Every row comes from one small tree of marks. The marks that hang from a mark follow it in brackets, in alphabetical order. Every link used is in the known rows. Which tree was each row made from?
Known rows
E{F M}: [  2  16   9  17  -1  -3 -11 -12  11   4 -34   3   2  17  18   2 -16  13
  12  13  11  -1]
Z{P}: [-10 -10 -14  24  -8  18 -17 -24 -25  -8 -13  33  -6  10  19  -7   9 -12
  11  37   3  -8]
E{F M{U} R}: [  4   6  13  16  -8  -9   4  -3   3   3 -42  -9   2  20 -10  12 -24  20
  -1   3  20  -1]
F{D E{M R}}: [  1 -15  19  -4  12  -7  13  15   2  20   5  -7  -1  -2  44 -19   1 -30
  12  13  -6  23]
M{E{F R} U}: [  0   2  -8   2 -12   6   3 -17   2  -6 -17  -6  -8  10 -36  16 -12  17
 -32  -3   9 -12]
D{F{E{M}}}: [ -2 -20  22  13   5  -1 -12 -18 -13  22  -4   3   4  16  16 -11  -1  -6
  15   6 -19   3]
D{F{E}}: [ -5 -31   7  12 -16  20 -18 -35 -20  17   6  20  -4  23   1 -18  24 -12
   5   6 -28  -7]
R{U}: [  4 -11  18  35 -15  10 -22 -12 -29   5 -16  46  -8  25  -1 -12  22 -15
  -1  18 -21   6]
M{E{R}}: [  9 -20  -1  17   0  12  -4 -22  -4  -3  -9   5 -23  -5 -17  -5  -7 -12
 -13  23   2 -11]
F{D E{M R{U}}}: [  9 -11  42   9  14 -11   8  29 -14  19  -2   7   3  -1  42 -12   1 -32
   4  12 -19  43]
E{M{P} R{U}}: [ 24  -1  39  34   7  -9  -3  21 -16 -10 -29   5  -7  -9  -7   7 -24  -3
  10  11  16  10]
E{R}: [ 10 -26   4  31 -18  17 -11 -26  -9   2 -23  18 -24  14  -5 -17   6 -14
   6  28   5 -10]
F{D E{M}}: [-12  -3   7 -14  14 -12   3  16   0  21  20   9   9   7  51 -21  18 -25
  14   3 -18  21]
M{E{F}}: [ -5   9 -10   2  -6  15 -12 -28  10  -4  -7   8  -7   6  -8   6  -3  11
 -18   6   0 -12]
M{P}: [  0  -5 -11  13 -16  12 -14 -11  -7 -15   6  24 -11   4 -11  -9  17   1
  12   2   7 -20]
F{E}: [-10 -28  -8   0 -16   5 -15 -29 -13  11   9  26  -2  21  16 -25  32 -24
   0  18 -13   5]
M{E U}: [-14  -7 -16  -2  -6  -5  -6 -15 -16  -4  12  24  -1  16 -32   0  18   4
 -22  -3 -13 -17]
F{D E}: [-15 -15 -10 -15  -7  10  -5  -2  -6  17  32  26   0  14  36 -28  41 -28
   3   2 -28  12]
D{F{E{M R}}}: [ 12 -31  31  20   3   2  -4 -15 -11  21 -19 -11  -4   5   8 -10 -18  -9
  13  15  -5   6]
M{E{F} P U{R}}: [ -3  22 -45 -32  -8  -2   2 -15  20 -15   8 -13  -2 -27 -28  16  -5  30
 -13 -18   5 -25]
M{E{F{D} R} P}: [  9  21  -7 -12   3  22  12  15  26 -17  13 -18 -14 -26  -7  11 -14   9
 -17 -19  13  -6]
M{E{F} P U}: [ -8  21 -21 -17 -10  -1  -2  -4   4 -22  10  -1   5   0 -41  21   0  31
 -28 -29  12 -22]
M{P{Z} U{R}}: [ -6  -4 -40  -5  -2  11  -9 -24   1 -10  19 -10  12 -12 -40  12  19  11
  11  -2  -3 -16]
E{F M R}: [ 14   4  18  26  -2   5  -3 -10  12   4 -48 -13 -10   8  10   5 -30   8
   7  21  24   1]

Which tree is each row?
[  9 -18  13   8  19   1  -2  -9   2  -7   8 -43  17 -17  -8  13 -15 -13
   8  14  26  15]	F{E{M{P{Z}} R}}
[-10  -3 -25 -35   3 -34   5   1   4   3  16 -11  14 -19  11  -4   4   2
  16  -5   2  -1]	F{E{M{P U{R}}}}
[  2  29 -25 -19  -5 -18   2   1  20  -6 -17 -16   8 -16  -4  15 -18  32
  18 -11  16 -14]	E{F M{P U{R}}}
[  0 -26   3  -5  -8  14   7  -1  -2  16  17   9  -9   7  29 -26  25 -34
   1  11 -16  14]	F{D E{R}}
[ 20  -6  19  19   2   7  -3   5 -16 -20  -3   8 -16 -22 -32   9 -13  -5
 -20   5   7   0]	M{E{R{U}} P}
[  5  -5   8  20  14  -4   1   3  -8 -15  -4 -33  16  -5 -44  24 -17  11
   4  -4  25  -4]	E{M{P{Z} U} R}
[ 18  18  42  25   9   4   5  30   2   9 -35   1  -3   5  28   7 -21  -1
   2   4  -5  30]	E{F{D} M R{U}}
[  6  11  -1  -2   2  25   9   2  21  -1   0  -8 -16  -8   5   4  -9   1
 -18  -1  -2   2]	M{E{F{D} R}}
[ 11  16  18  13   7   9  11  17  20   9 -24 -13  -6   4  31   0 -21   3
  11   5   7  11]	E{F{D} M R}
[ -9  40  -2 -15   2 -12  10  39  12  -9   7  -3  14   8   4  13  -3  27
   4 -38   6  -2]	E{F{D} M{P U}}
[ 14  26  14   3   7   9  12  30  24  -9 -11 -22  -6 -15  18   7 -27  14
  14 -12  25   3]	E{F{D} M{P} R}
[ -9   6   5 -22  14 -13   6  29   5   4  35  -2  11  -9  38 -13  11 -15
  16 -14  -3  15]	F{D E{M{P}}}
[ -9  23 -11 -11   2  20   0   0  17   1  15   9  -4  -1  12   1   9   5
 -15  -9 -15  -2]	M{E{F{D}}}
[ -4  -3 -40 -13 -17  -3  -3 -13  -1  -8   8  16  -7  -9 -20  -6  21  10
  13  -4  -3 -25]	M{P U{R}}
[-14  -3  -2 -19  -1 -32   1  10 -13  -4  18   1  21   6  -2  -1   8   0
   0 -14   7   2]	F{E{M{P U}}}
[ -5  15  -9 -13  -1  11  15   8   9  -2   5  -5  -4   4 -17  11   1  10
 -31 -18  -7  -2]	M{E{F{D} R} U}
[-14  33 -23 -31  -2   4   9  23  13 -18  33  -1   8  -5 -22  15   8  25
 -24 -44  -4 -13]	M{E{F{D}} P U}
[-17  -1 -21 -39   9 -26  16  15   7  25  23   1  14  -6  41 -17  20 -13
  18  -2 -29  14]	F{D E{M{U{R}}}}
[  5  -4  13 -13  13  -9  15  30   8   2  19 -16   1 -20  32 -10  -5 -19
  13  -4   9  16]	F{D E{M{P} R}}
[  1 -29  26  10  -1  -9   3  -8 -22  16 -13 -10   6  17 -13  -3  -8  -1
   1  -3 -11   1]	D{F{E{M{U} R}}}
[ 26  15  37  29   0  -3  -5  14   1 -14 -41 -10  -2  -8  -3  18 -37  14
   2   3  28  12]	E{F M{P} R{U}}
[  0 -11 -10   5  11  12   0 -12  -5 -24  22 -30   8 -13 -71  27  -4   9
 -24 -11  15 -14]	M{E{R} P{Z} U}
[  7 -22  26   6  -4  11   2  11 -19  15  10  24  -5   8  27 -20  25 -38
  -9  12 -27  34]	F{D E{R{U}}}
[  5  -3   8  13  -2 -16   8  15 -10 -12 -15  -7  -2  -1 -23   7 -17  11
   7  -5  26 -12]	E{M{P U} R}
[-13 -12 -22 -26   2 -29   4 -14  -1  21   0  -1  14  -2  23 -12  11  -8
  15  14 -14   8]	F{E{M{U{R}}}}
[-13   5 -21 -12  -4  -7  -3  -1 -11 -21  24  12   0  -1 -44   7  12  12
 -21 -20   2 -25]	M{E P U}
[ 15  -6  13  30  19  10  -7  -6   2 -14  -9 -35   5 -15 -23  19 -24   0
  16  14  29  -1]	E{M{P{Z}} R}
[ -7   5 -44 -26   0  -7   1  -9   5 -13  22   2  -5 -27 -30   5   9  13
  -5  -8  -5 -27]	M{E P U{R}}
[ -3  29   8   4   6   5   0  16  16  10 -11   3   2  13  37  -2  -4   7
  15  -4  -5   8]	E{F{D} M}
[-18 -13   4 -11  -2 -28  -1  -4 -17  14   4  11  18  25  10  -9  15  -9
   1   2  -7  10]	F{E{M{U}}}
[-14  27 -40 -37   1   5  10   1  24   6  16  -1   0 -12   1   4  12  15
 -11 -14 -24  -7]	M{E{F{D}} U{R}}
